Each row comes from the steps of one walk. Every step used is in the known rows, and no mark comes twice. Write the walk behind each row, first mark first.
Known rows:
B-E-J-U-N-R: [ -5.2 -16.1 -36.1  39.4  18.6 -10.0   2.6  36.7   7.2  16.9  -3.7 -10.7
  16.4  -0.9  10.4   5.5 -21.3 -17.4  10.9  -3.8]
F-U-N: [ -6.2 -11.1 -23.6 -17.6   1.4 -56.5 -22.3  12.9  -2.8  -2.6 -11.4  -0.8
   4.5  -0.7  -7.3  -2.5 -11.1 -14.8   1.3 -33.0]
R-J-E-F-U: [ -6.0   1.8  25.9  -4.4 -17.6  14.4   1.5 -35.2  -6.6  -3.1   4.7 -22.4
  -8.8   5.6  19.2 -10.2  -9.9  28.6  -8.3  32.6]
F-E-J: [ -6.7  -8.5   7.0 -22.1  -7.6 -26.1 -16.7  19.0  -6.3  -6.9  23.8 -31.1
   4.8  -5.8  11.5  -1.0  -5.2  -4.3  12.9  10.4]
J-E-F-U-N: [ -7.9   7.5   7.2  -6.4  -8.2 -14.3  -3.6  -3.5  -2.9   0.6  -4.6 -15.8
  16.4  13.6  15.6   4.4  -3.3  18.0  -0.4   0.8]
E-F-U-N: [ -9.6 -17.6 -17.3 -20.6 -14.0 -43.4 -12.9  -7.3  -0.1   3.8  -3.3 -16.7
  -6.8   4.2   7.8  -3.7  -6.6   0.7  -4.4   1.1]
N-R: [  7.6 -14.6 -20.1  15.5   4.2 -12.4  -3.7 -28.4   8.3   3.5 -11.5  19.8
  -6.7 -16.9 -19.3  -2.0   3.8 -11.0   5.6 -37.3]
E-J-U: [-10.3 -16.2 -12.5   5.5  -5.1 -10.4  -3.3  53.4  -2.0  10.8  -2.3 -23.6
   0.3  -8.4   8.4  -5.1 -19.3  -7.7  16.5  30.0]
E-J: [ -4.2 -15.3  -6.2   0.4  -6.9  -6.2 -18.8  31.5   7.4   1.9  11.4 -11.1
 -10.6 -16.1   3.7  -3.1  -9.0 -11.1  14.2  14.1]
N-U-F-E-J: [  4.6   3.7  14.5 -38.8   8.0 -26.1   7.6  -5.8 -11.7  -7.2  14.3  -8.7
  10.8  -0.2   6.9   8.2  37.6   1.4   8.6  12.9]
J-U-F: [ -3.7  11.7 -11.9  -5.2   0.4  -2.3  15.0  20.1  -6.4   2.6  -8.0  14.8
   2.9  13.1 -18.1   1.5  15.7   0.5  -4.5  -2.8]
E-F: [ -7.5 -11.7  -4.6  -0.9 -24.0  -2.5   5.9 -12.2  11.6   5.0   8.5  -8.3
 -21.1  -0.5   2.9  -6.4   7.2   9.1   0.2  -1.5]
U-N-R-J-E-F: [ 17.1  18.7  -9.8  25.4  20.1  44.0   9.5 -31.2   3.9   3.2  -4.4  16.2
   6.6  -4.3  10.2   8.9   0.2  -0.8  -7.3  45.0]
F-U-J-E: [ -2.7  12.0  40.9  -9.8  -6.6  21.3 -13.0  26.7  -3.8 -14.7   4.9   4.2
   3.1   5.1 -10.0   1.5  -6.3   8.4  -2.8 -34.5]
U-N-R: [ 12.6  -3.4 -39.8  13.0  21.4 -18.0  -8.9  -2.9   7.1   3.0 -14.4  28.7
   4.9 -16.1 -19.3   6.7   1.4 -27.0   4.6 -30.1]
B-E: [-14.4  -3.2  -5.5  18.1 -17.4 -13.1   4.9   2.2  18.6   4.5  12.2   1.8
 -17.8   7.0  -4.5  -5.9   1.2   3.5  -4.1 -72.6]
U-J-E: [  5.1  28.7  35.3   8.7   0.1  55.6  -0.2  46.5   6.2 -11.6   9.5  22.9
   2.3   1.1 -13.4   9.2   4.7   0.2  -0.8 -28.6]
F-E-J-U: [-11.2 -10.6   2.0 -17.0  -5.7 -34.8  -3.6  39.8 -15.7   3.1  12.8 -44.7
  20.3   4.4  16.0  -2.6 -14.1  -3.7  17.9  25.2]
F-U-N-R-J-E: [ 12.3   8.2  -4.1   8.7  28.0  -3.5 -14.2 -26.0 -11.0  -6.1 -22.4  14.3
  18.8  -6.0  -4.7   0.6 -15.7  -8.2  -4.1  11.7]
R-J-E: [ 4.0 24.5 12.8 11.0  3.4 37.7  3.8  1.0  0.7 -6.3  1.7 11.0 -4.9 -2.9
 -1.0 -2.9 -2.1  5.2 -4.1  8.5]
N-U-J: [  8.7  -3.4   8.3 -18.2  -1.2   3.2   9.4  24.9   9.2  -4.8   1.2  26.8
 -16.3 -13.4 -16.5   2.1  25.9 -17.1   1.3 -40.0]
B-E-F-U-N-R: [ -9.1 -26.4 -20.7  18.6  -7.1 -39.6   1.0 -43.8  12.1  12.5  -3.0  -9.5
  -4.1  11.2   7.8  -2.5  -8.3  10.8  -8.2 -43.8]
U-N-R-J-E: [ 19.5  25.7 -13.6  27.0  33.1  31.9  -0.6  -6.9   0.4  -2.9 -13.9  30.8
  19.1 -12.5  -7.1   9.1  -2.8 -18.6  -3.1  16.9]

Write each row's walk:
[-4.5  0.7 -6.1  0.0  3.8 11.9  2.1 42.8 -6.9  4.1  1.4 -5.3  7.5  4.1
 -0.8  1.9  1.3  1.9  5.7 42.7] : E-J-U-F
[  7.7 -21.3 -27.7  -3.8   9.0 -23.6 -11.8 -53.2  -1.8   2.6 -12.3  -1.5
 -11.0  -7.6   5.6  -5.0 -13.2  -8.4 -11.1  42.9] : E-F-U-N-R-J
[-15.1 -15.4  -3.4  19.7 -14.2   0.7  -7.1  28.4  18.7   6.9  23.0 -19.0
 -16.9  -2.8  10.0  -4.0 -11.9  -0.6   6.5 -26.2] : B-E-J
[ 6.8 16.0 36.4 -7.6 -8.8 49.1 28.9  8.4  9.9 -0.3  7.8 11.8 -3.7  3.2
  7.8  9.2 32.9 13.0  2.2 -4.9] : N-U-J-E-F
[-14.5 -27.7   1.6 -18.2 -28.4 -38.8  -5.7 -31.5   0.2   3.6   1.5 -25.6
 -18.7   3.8   7.1 -12.2  -4.6  18.1  -1.0  -8.4] : E-F-U
[ -0.5   9.5  13.4 -27.9   0.7  -4.7 -11.4   5.8 -11.8 -11.6  25.5 -13.4
   7.7   6.0   2.2   6.9  17.6   2.7   2.6  20.5] : U-F-E-J
[  4.8  -6.3  19.1  11.6  -1.4  15.1   4.2 -70.9  -6.9   0.8  -7.5  -8.8
  -1.9  -1.9  10.8  -7.1  -7.5  23.9  -4.0  35.4] : N-R-J-E-F-U
[ -1.8  12.8   8.8  -7.5   1.0   9.2  -4.0 -16.3  -6.5  -2.3  -2.2 -12.6
   2.0   8.3  20.6  -1.9 -10.1  12.6 -11.4  47.8] : R-J-E-F-U-N
[ -5.6  19.6   6.5 -23.2  -0.7 -24.8  15.1   3.9 -21.0  -4.7   3.7  -8.6
  20.6  26.3 -10.6   3.9  19.0   6.3  -5.5  -6.9] : J-U-F-E
[ 14.9  14.5   6.4  28.3  17.6  41.5   4.3 -33.2   0.7  -3.5  -9.0  23.0
   4.0 -11.7  -8.6   0.4  -1.1  -0.3  -0.2   9.2] : N-R-J-E
[  2.2  21.4  35.9   6.7 -14.5  72.1  11.3  25.3   8.5  -4.0  20.3   8.4
  -7.2   7.0   3.7   9.3  10.4  16.3  -4.9   2.0] : U-J-E-F
[  7.7   6.1  -6.8 -21.3   4.1 -12.5  19.5 -18.1   3.1  -0.1 -10.7  29.1
  -5.6  -3.1 -19.7   3.2  46.2  -1.3  -1.4 -32.0] : N-U-F
[-12.1  -2.1  24.1  -5.9 -25.9 -13.1   2.2 -29.9  -4.1   1.0   0.1 -24.7
   3.5  11.1  13.6  -5.2  -1.4  35.7   4.1  -5.5] : J-E-F-U
[ 11.7  13.9  -0.9  -7.9  21.3   2.4  16.8 -35.9 -21.5  -2.8  -3.7   8.3
  15.5  12.3 -13.3   1.5  14.1  -4.7 -11.9  32.8] : N-R-J-U-F-E
[ -4.3 -14.9  14.8 -21.5 -11.8 -11.2 -23.0  25.4  -1.6  -9.4   3.8   7.7
 -18.5  -2.9 -16.4  -5.1  -9.9  -6.9  -5.5 -33.7] : F-U-J
[  1.7   8.5 -34.8   0.0  12.9 -10.4   2.7  43.5  -3.7   4.5 -13.3   4.5
   1.5  -0.4  -2.0  -3.4 -15.8 -29.6  -7.2  37.6] : R-J-U-N
[  4.0  -1.9  -0.8  10.3   7.0 -10.1  -0.6 -39.5  -4.5   2.4 -13.9  -2.3
  22.8   4.6   8.1   6.2  -4.9  15.0   3.7   0.8] : J-E-F-U-N-R
[ -6.4 -18.2  24.8 -21.5 -25.7   3.3 -10.5   3.4   2.2  -5.0  13.1  -8.4
 -25.3   4.9   0.6  -4.8  -4.9   6.5  -9.8  -5.7] : E-F-U-J
[ 18.6   0.1 -41.3  16.1  28.3  -1.2 -10.1 -11.7   4.6   0.0 -13.7  32.1
  -4.1 -17.5 -14.2   1.5  -5.9 -34.2  -7.6  15.3] : U-N-R-J
[ 10.2  22.2  34.2  -4.6   4.7  36.1  17.0  27.4   3.4  -7.2   0.9  27.6
   4.7  -5.5  -7.8   9.2  28.6  -0.7   5.0 -38.5] : N-U-J-E
[-20.5 -15.2  -7.9  24.7 -13.4  -9.0   6.6  49.4   9.7  15.6  12.3 -30.9
  -3.3   5.7  15.8  -5.2 -20.0   2.7   9.8  -8.4] : B-E-J-U
[  9.1 -11.4 -20.3  19.7  12.3  -1.1   9.1 -16.0  -3.4   8.3 -19.0  10.0
  -5.5 -12.8 -11.6  -9.0 -13.1 -14.9  -0.5  26.5] : N-R-J-U
